Each row was made from one path, in order. Every step used is in the known rows, and no mark comes twice. Write each row's path.
In the rows, zero is written as 128.
Known rows:
kabe/dedol/zapunap: [145 145 164  81 113 124 149 122 151 124 130 113 157 146  74 153 113 124
 119 110 101 133 149 152  98 103 151 150 114 160 147 114 182 100 119 156
 171 163 118 151 132  90 156  91]
davo/dedol: [140 168 162 127  74 176 144 141 188 113 138  87 149 139  77 139 122 110
 100 109 140 159 161 160 116  76 138 170 140 119 132 110 159 144 141 149
 157 145 111 188 144  97 133 146]
naborar/fopo: [138 140 150 119 107 165 106 159 178  99 103  58 170 117  61 129  80 150
 145 117 106 144 162 163 149  89 146 130 118 110 129 136 164 118 152 146
 151 139 106 194 172  88 142 142]
folod/kabe: [143 130 147 129  80 166 143 139 175 123 119 112 169  65  79 141 103 137
 151 126  79 123 151 134 113  79 113 118 119 168 189 138 147 147 125 154
 134 159 109 194 160  98 139 162]
dedol/davo/folod: [126 154 123  93  92 205 132 158 145 108 156 108 147 117  62  90 116 139
  99 112 121 146 135 174 141 143  86 116 121 183 153 124 126  92 144 161
 134 143 118 191 107 123 123 142]
tadu/kabe: [135 139 159 156  87 151 116 139 164  95 127  91 125 109  85 115  91 117
 137 101 111 143 185 133 158 108 125 147 122 171 143 156 108 122 174 163
 159 149 120 209 126  88 139 141]
dedol/zapunap: [139 160 161 111  88 133 163 158 174 167 139 106 153 128  71 163 127 113
  85  70 116 122 141 154 124 119 122 134 108 147 161 117 141 119 124 145
 169 167 127 164 141  98 157 137]
miga/naborar/tadu/davo/folod/kabe: [ 96 121 159 142 103 161 102 144 152  94  89  85 154 117 106 140 102 148
 123 103 125 170 125 159 163  96 148  62 124 140 137 164 119  51 134 154
 146 211 137 194 132  91 151 185]
tadu/naborar/nifon/vutiz: [131 113 147 164 103 162 109 151 143 111 138 125 159 119  90 149 113 122
  87 155 122 148  59 134 160  73 143 126  95 112 129 133 121 121 152 100
 121 120  91 172 129 106 165 150]
tadu/davo: [ 96 148 125 109  59 170 118 150 170 125 116  81 147 142  79 122 101 127
 116  98 104 151 137 182 174  95 123 107 117 150 143 132  77 127 157 136
 121 204 106 161 109  98 168 150]
zapunap/dedol: [141 156 139 137  84 177 142 135 134 115 102 117 179 117  71 132 143 160
 106 110  82 126 151 150 147  95 140 141 153 132 142 161 166 131 165 179
 172 147 136 179 120  72 141 134]
kabe/dedol: [144 134 159  89 108 147 136 117 142  93 130 102 166 136  75 124 109 134
 143 140  95 150 157 159 113  87 149 135 130 160 153 124 180 104 145 155
 153 155 115 169 123  92 154  88]
vutiz/folod/kabe/dedol: [132 105 147 118  66 140 155  74 170 104 109  78 177  85  75 121 100 157
 131 115  72 138 147 136 139  70 152 119 146 186 169 123 183 129 145 153
 157 217 129 188 153  64 122 112]
fopo/naborar/nifon/vutiz/folod: [161 148 145 151  74 148  98 154 168 129 158  92 151  91  88 164 137 181
  70 121 134 149 119 153 153  84 130 135  80 134 153 116 134 123 108  97
 139 180  71 203  87  72 143  95]
zapunap/dedol/kabe: [164 164 155 121  83 183 150 136 150 117 105  90 165 126  81 130 131 160
 106 120  81 150 153 165 145 113 131 128 137 138 136 150 165 152 141 205
 157 167 128 175 149  73 137 121]
zapunap/tadu/kabe/dedol/zoma: [134 129 179 146 129 159 136 139 131  78 119 103 146 134  71 161  91 150
 134  75 133 180 186 110 131 110 141 168 123 161 151 152 151 124 169 192
 191 149 131 185 128 106 113 108]
zapunap/tadu/davo/folod: [ 96 140 159 139  99 195 144 153 152 110 119 104 145 149  70 143 126 157
 100  70 140 180 153 161 166 101 136 130 133 151 134 126 110 131 162 153
 171 199 133 152 102 119 118 142]
davo/folod/kabe/dedol: [133 115 146 131 108 187 154 133 152 104 140 122 131 104  94 100 126 119
 133 147 110 130 157 151 120  71 140 105 130 169 137 107 164 112 111 158
 172 174 114 166 127 103 118 144]
nifon/vutiz/folod/kabe/dedol/davo: [131 120 123 111  72 155 151  91 154 106 138  76 184  69  59 127  99 186
  98 116  85 144 100 134 123 102 108 151  89 191 156 128 180 114 135 119
 108 196  70 175 131  68 127 105]
nifon/vutiz/folod/kabe/dedol/zoma: [129 101 120 129  76 151 159  99 153 110 141  72 176  75  69 133 100 170
  95 110  94 148 103 125 124  87 117 141  83 173 159 131 185 111 129 126
 124 200  72 168 146  62 138 109]
tadu/kabe/dedol: [143 132 161 134 106 140 114 123 149  75 125  99 126 126  86 115  81 120
 153 127 109 149 189 130 136  98 143 159 125 179 134 149 142 112 167 174
 164 145 115 196 122  84 140 108]
zapunap/tadu/naborar/nifon/vutiz: [122 123 183 168 124 169 133 148 135  97 121 129 170 124  69 177 117 165
  92 104 139 178  94 124 151  88 143 150 114 123 139 141 135 139 164 130
 158 133 119 170 126 122 131 137]
nifon/vutiz/folod/kabe: [131 110 135 137  59 160 159  98 170 118 137  75 179  65  67 128 108 177
  89 103  87 144 102 138 135  88 113 136  95 176 153 134 166 122 142 109
 117 208  77 178 137  64 134 123]
naborar/nifon/vutiz/folod: [146 123 154 166  90 140 108 118 165 146 145  67 169 136  80 143 105 166
  82 121 106 151  97 138 148  99 125 132 102 124 141 117 149  92 163  95
 107 173  65 163 132  75 164  96]
folod/kabe/dedol/zapunap/tadu: [147 137 165 102 113 142 158 122 159 125 112 130 168  87  77 174 102 143
 151 118  87 129 155 119  81  81 134 154 116 175 175 123 180 146 104 167
 164 159 106 171 155  99 128 127]
nifon/vutiz/folod: [126 115 136 139  64 158 155 103 167 114 143  65 176  86  65 118 118 177
  70  95  99 151  96 153 149 101 114 133  94 167 145 137 162 108 161  99
 124 208  84 172 127  62 140 110]
folod/kabe/dedol: [146 125 151 106  98 154 142 115 156 105 117 120 168  80  80 142  95 137
 169 151  71 124 154 131  94  68 135 132 117 174 180 129 175 140 112 166
 143 156 102 182 154  92 137 129]
davo/folod/kabe/dedol/zoma: [131 105 132 133 114 189 154 141 146 105 148 119 122 106  94 108 120 105
 131 141 119 135 154 145 118  73 134 100 118 162 145 103 169 102 109 173
 168 170 113 161 134 106 121 146]
folod/kabe/dedol/zoma: [146 115 134 104 107 156 145 128 145 104 126 111 161  87  86 150  87 121
 171 141  84 130 152 117  90  72 125 129 104 161 191 129 181 125 104 181
 146 150  98 178 168  96 143 135]
miga/naborar: [128 127 154 138  94 147 123 130 164 111 112  89 177 105  83 142  94 139
 110 111  98 177 131 166 143  94 153  75 128 155 160 167 162  82 171 135
 157 175 150 206 137  89 153 143]
tadu/davo/dedol/kabe/folod: [107 168 135  95  57 190 136 155 198 113 128  53 137 162  94 132  96 118
 102 101 139 170 161 191 146  79 139 145 104 135 114  97  91 149 116 165
 128 215  92 159 127 105 160 148]
naborar/nifon: [151 140 169 157 104 146  99 151 162 150 139  88 159 152  89 148 105 137
 112 136 109 141 128 146 146  98 129 124 122 114 156 119 130  96 161 120
 120 135  89 170 137 102 175 117]
folod/kabe/dedol/zapunap: [150 137 152  98 104 139 157 121 163 127 119 123 164  83  81 161  99 129
 156 129  76 118 149 126  79  78 133 144 112 174 174 119 178 140  96 161
 155 158 103 170 156  93 141 129]
fopo/naborar/miga: [146 152 141 136  72 144 116 168 186 113 152  99 151  58  78 153 145 141
 103 112 161 136 160 172 155  77 121  94 107 120 188 128 115 122 117  98
 161 173 111 217  76  78 133 110]
dedol/zapunap/tadu/naborar: [127 151 177 129 116 145 173 161 158 141 122 132 158 126  68 193 132 126
  71  57 134 149 121 135 127 109 143 152 114 141 147 124 134 141 130 148
 193 153 149 163 139 114 134 146]
dedol/davo/folod/kabe: [130 151 119  98  94 206 139 154 153 111 153 117 152  90  64  99 106 144
 120 121 106 136 138 159 128 133  79 113 119 193 162 119 131 107 122 170
 126 145 108 192 124 125 111 155]
kabe/dedol/zapunap/tadu/davo: [126 154 170  79 124 132 152 127 147 119 117 111 158 157  69 170 113 140
 118  89 114 154 149 145 103 103 158 162 114 159 136 114 163 116 126 162
 179 180 121 140 121  99 146  92]
vutiz/nifon: [158 115 188 179  97 129 129 141 148 145 104  90 183 103  74 120 107 137
 108  93 118 111 155 163 132 113 108 128 118 189 143 165 141 133 139 132
 134 173 131 194 126  93 140 120]
folod/kabe/dedol/davo: [143 139 139  83 100 162 136 120 153  99 122 119 174  72  72 139  84 148
 170 148  71 126 150 131  90  93 111 140 115 187 185 131 171 131 110 176
 129 145  95 188 148 102 131 127]
vutiz/folod/kabe: [132 108 142 142  55 155 157  86 181 121 114  72 180  72  79 121 111 157
 112  98  80 134 146 139 154  77 142 110 149 182 178 133 163 137 151 148
 154 217 136 197 158  68 128 137]
davo/folod: [125 123 147 151  97 194 150 156 158 115 154 105 132 127  87  92 143 109
  98 116 130 140 148 178 157  91 133  90 134 152 131 112 140  97 146 144
 170 176 130 167 115 110 131 150]

Which path is each row?
[123 121 141 138 108 175 112 156 155  78 103 112 161 100  79 131  95 120
 124 144 124 142 105 153 169  64 161 117 115 108 116 144 137 142 147 135
 157 118 131 194 160 100 138 177]
tadu/naborar/fopo
[132 164 119 116  90 208 144 143 127 106 121 124 166 116  63 107 144 165
  97 112  92 134 145 160 146 125 113 141 151 153 132 149 155 114 149 195
 162 136 133 183  99  88 118 139]
zapunap/dedol/davo/folod
[ 96 178 130 101  61 163 139 153 190 144 127  78 133 165  78 153 109 105
  90  81 144 154 145 174 140  89 133 157 113 124 118 105  97 142 126 142
 146 197 102 153 121  92 157 153]
tadu/davo/dedol/zapunap
[156 168 168 112  83 195 160 151 211 106 144  61 149 140 101 134 104 121
  91 116 146 170 174 174 106  79 142 163 111 128 123  83 159 147 102 179
 154 176 101 180 160 109 144 130]
davo/dedol/kabe/folod
[135 107 135 126  70 150 157  89 163 109 136  76 180  69  66 129 104 177
 100 119  83 146 105 137 121  87 121 145  94 180 152 133 180 117 139 113
 124 207  72 171 133  60 132 108]
nifon/vutiz/folod/kabe/dedol
[133 119 146 122 111 176 162 138 154 122 146 127 128 109  89 118 130 111
 124 132 115 122 153 148 112  78 137 113 123 169 138  98 167 113  99 155
 179 177 114 159 130 101 122 143]
davo/folod/kabe/dedol/zapunap
[102 161 167 129  89 183 141 149 169 105 110  91 156 152  67 168 114 156
 100  62 144 188 159 154 145  94 142 167 136 135 137 123 115 155 156 157
 158 184 120 163 115 112 122 142]
zapunap/tadu/davo/dedol
[137 183 164 114  81 151 163 147 200 146 144  99 143 146  78 170 130  98
  75  83 149 147 156 156  99  91 139 183 127 118 128  96 159 141 113 149
 174 155 113 169 150  92 138 145]
davo/dedol/zapunap
[126 127 149 130 116 147 107 139 176  96  90  64 183 109  76 151  67 156
 129 120 104 177 144 163 148  90 170  84 119 122 137 165 179  85 165 139
 160 164 135 216 164  79 147 151]
miga/naborar/fopo
[106 157 173 117  92 181 107 163 166  92  98  62 143 157 112 123 119 143
 121  85 162 153 155 168 163 103 125 134 113 107 124 119  83  83  97 176
 130 212 101 169 135 107 168 171]
naborar/tadu/davo/dedol/kabe/folod
[141 152 141  63 110 161 123 119 135  88 140 106 174 127  60 120  94 151
 141 139  92 150 144 157 107 125 120 148 122 181 158 130 173  92 140 170
 130 140 108 181 120 106 144  88]
kabe/dedol/davo
[101 151 156 129  92 185 146 157 159 108 117  90 152 159  64 173 109 146
 103  56 152 195 157 143 142  96 136 162 127 125 142 123 120 145 151 171
 170 180 120 161 124 114 124 138]
zapunap/tadu/davo/dedol/zoma
[154 155 179 135  95 150  84 164 144  77 127 107 128  85 101 145 142 160
 121 110 154 145 172 147 158  96 129 142  97 144 150 143 110  99  89 156
 172 174 108 225  91  79 134 128]
fopo/naborar/tadu/kabe/dedol
[130 115 153 161 100 132 107 112 161 126 124  69 185 123  87 157  87 166
  85 123 104 185  93 146 144  95 158  87 110 136 141 153 170  64 173 106
 131 185 106 190 137  73 164 117]
miga/naborar/nifon/vutiz/folod
[129 120 156 164 105 160 104 154 150 111 130 129 158 125  93 144 116 112
 100 152 124 145  80 138 164  69 155 114 117 113 135 133 110 126 155 120
 136 114 116 184 137 115 164 156]
tadu/naborar/nifon
[140 118 136  96 118 149 139 138 124  94 142  95 153 141  84 132  96 114
 138 126 111 156 153 139 108  93 140 128 104 148 166 124 182  84 131 180
 154 150 113 159 142  94 163  93]
kabe/dedol/zoma
[130 141 176 136 130 175 133 133 131  68 126 114 144 129  67 142 100 161
 130  83 136 180 180 122 136 124 136 176 133 179 138 139 149 122 167 187
 185 147 132 183 109 112  98 109]
zapunap/tadu/kabe/dedol/davo/folod
[ 97 166 129 108  59 179 127 149 191 117 122  71 139 157  82 136 104 114
 105 101 135 165 148 177 153  76 131 148 125 125 122 113  93 141 144 141
 132 198 101 162 115  92 155 153]
tadu/davo/dedol
[136 137 146 118 114 161 115 126 139  67 138 103 122 125  85 104  79 125
 147 127 118 156 182 132 137 123 127 160 122 195 125 139 134 101 158 183
 158 141 112 197 111  94 122 109]
tadu/kabe/dedol/davo/folod
[127 119 141 148  93 196 159 148 164 117 147 119 132  92  90 100 132 114
 119 133 114 126 152 156 134  73 126  90 128 164 144 115 146 119 120 151
 164 176 119 172 132 108 118 166]
davo/folod/kabe
[ 98 146 166 128 100 139 108 145 162 110  90  80 160 140  97 161 106 140
 107  82 140 180 129 159 148 105 152 100 120 122 131 154 122  60 130 152
 154 206 140 191 137  87 160 170]
miga/naborar/tadu/davo/dedol/zapunap
[121 129 183 154 118 177 147 155 138  86 112 137 171 110  66 162 123 151
  99  88 130 173 114 138 156  87 153 140 135 137 153 148 133 152 168 149
 179 140 155 182 130 123 118 149]
zapunap/tadu/naborar
[124 148 165  83 124 143 155 128 143 120 127 117 143 164  74 159 118 134
 110  93 125 152 151 155 106 105 159 154 123 160 130 103 165 109 122 164
 190 183 121 137 113  98 136  93]
kabe/dedol/zapunap/tadu/davo/folod
[112 169 168 111 102 144 163 162 168 162 120 107 153 150  63 190 120 139
  79  37 133 153 143 150 131 123 129 151 109 147 150 119 116 133 132 149
 180 188 130 146 122 108 141 138]
dedol/zapunap/tadu/davo
[137 160 114 112  90 204 146 141 129 105 115 134 170  99  67 116 137 168
 112 120  88 127 148 148 135 121 108 141 147 162 138 150 161 125 139 199
 158 136 125 183 113  92 114 149]
zapunap/dedol/davo/folod/kabe
[136 144 177  89 132 130 155 127 139 113 122 129 163 143  70 174 116 133
 112 103 118 150 134 138 103  98 166 163 119 155 140 119 177 119 125 161
 188 155 132 153 130 102 142  96]
kabe/dedol/zapunap/tadu/naborar
[121 125 176 146 126 179 134 156 141  78  99 114 174 109  62 165 106 159
 116  94 139 179 127 136 160  84 163 147 127 119 132 145 147 152 163 155
 180 128 144 186 143 120 108 155]
zapunap/tadu/naborar/fopo
[112 161 167 119  93 195 150 154 180 100 114  79 159 153  77 164 107 163
  98  65 147 191 168 160 142  96 149 165 120 141 128 108 118 154 137 169
 163 200 119 161 123 122 129 132]
zapunap/tadu/davo/dedol/kabe/folod
[141 174 180 137 105 153 158 151 188 140 135 113 145 159  75 199 126 110
  72  83 170 163 135 131 109  84 153 197 126  95 116  94 155 154 118 149
 185 133 116 163 148 103 126 143]
davo/dedol/zapunap/tadu/naborar/nifon
[142 140 163 127 112 122 128 127 157  98 129 102 122 131  87 139  84 113
 138 108 114 141 185 125 123 107 144 169 116 177 128 133 137 111 152 174
 178 153 115 186 124  82 142 109]
tadu/kabe/dedol/zapunap
[140 129 164 104 116 145 161 125 153 114 112 142 165  84  79 180 102 133
 148 126  92 128 136 113  90  70 145 151 116 171 170 124 172 152  99 168
 169 151 118 171 155 106 128 137]
folod/kabe/dedol/zapunap/tadu/naborar
[112 113 142 155  97 149 136 145 163  96 125 125 157  87  78 137 122  95
 114 138 153 139  96 155 169  66 144  80 128 107 164 150 102 121 160  98
 150 134 136 191 128 103 147 159]
tadu/naborar/miga
[138 182 177 132  98 152 161 152 194 132 133 101 136 148  72 183 121 112
  81  57 165 163 174 131 107  99 142 213 130 124 118 101 158 153 128 162
 194 148 117 177 144  98 115 142]
davo/dedol/zapunap/tadu/kabe
[134 122 151 155 107 136 102 132 159 128 124  83 182 124  91 164  86 161
  96 132 104 182  99 146 138 100 148  94  98 130 146 155 165  63 167 104
 128 163  99 192 131  86 170 122]
miga/naborar/nifon/vutiz
[140 177 124 104  84 190 137 139 130 110 110 118 187 110  61 122 130 174
 109 105  79 131 144 155 143 130 110 153 145 156 146 163 157 125 156 194
 149 127 128 189 113  85 129 135]
zapunap/dedol/davo
[136 137 188 147 126 158 134 131 141  75 116 107 150 127  71 158 101 162
 138  80 121 176 186 117 135 108 148 174 135 173 142 150 150 132 177 175
 187 148 131 186 121 104 112 105]
zapunap/tadu/kabe/dedol
[128 104 143 169  98 152 119 128 151 113 130 119 162  99  94 152 108 132
  89 154 116 147  58 122 155  63 149 120 103 127 132 135 130 132 143 102
 123 139  96 176 143  98 153 150]
tadu/naborar/nifon/vutiz/folod/kabe
[128 140 173  97 132 121 158 125 144 112 124 122 167 135  69 175 117 128
 118 104 133 150 137 142 102  94 160 146 125 137 148 120 170 106 129 144
 188 152 129 151 123  97 138  91]
kabe/dedol/zapunap/tadu/naborar/miga
[139 149 181  84 129 129 158 126 144 119 125 116 164 147  69 171 117 140
 117  96 111 148 152 144  95 109 156 166 120 160 148 114 184 110 124 166
 188 163 125 148 125  97 140  85]
kabe/dedol/zapunap/tadu
[131 163 182 134 114 136 160 156 166 143 124 112 145 130  66 187 117 134
  90  36 135 149 164 125 124 126 131 171 116 156 150 128 131 133 137 161
 196 161 137 169 135 103 127 132]
dedol/zapunap/tadu/kabe
[108 164 165 116 102 155 167 161 164 157 127 112 139 151  65 178 133 130
  70  40 142 149 144 153 134 121 136 142 114 147 136 109 116 126 128 149
 187 196 134 141 118 112 135 143]
dedol/zapunap/tadu/davo/folod
[114 161 159 117 105 155 172 160 169 156 122 116 143 134  70 182 125 134
  86  47 135 143 145 144 124 112 129 145 113 153 147 106 120 135 116 155
 181 196 128 144 127 111 127 153]
dedol/zapunap/tadu/davo/folod/kabe
[ 98 138 158 141 100 194 148 153 153 107 115 105 144 132  70 149 123 161
 113  74 134 171 153 153 155  91 135 129 130 153 142 122 111 143 150 157
 169 199 129 154 109 118 111 153]
zapunap/tadu/davo/folod/kabe
[133 144 178 128 129 163 131 131 133  72 117 108 153 127  61 151  91 168
 137  77 123 182 183 118 132 126 133 182 129 177 146 149 143 131 174 186
 180 141 128 191 117 112 106 106]
zapunap/tadu/kabe/dedol/davo
[136 122 147 134 112 144 119 135 135  79 135  88 122 130  93 125  72 102
 155 116 122 154 187 111 129 102 133 157 105 171 143 146 143 101 157 189
 169 139 115 189 136  84 147 113]
tadu/kabe/dedol/zoma
[135 177 172 130 102 159 169 153 199 121 134  99 140 147  85 182 117 118
  79  57 167 156 184 136  99  89 154 211 122 127 116  93 150 146 115 164
 202 155 115 174 133 107 123 145]
davo/dedol/zapunap/tadu/kabe/folod
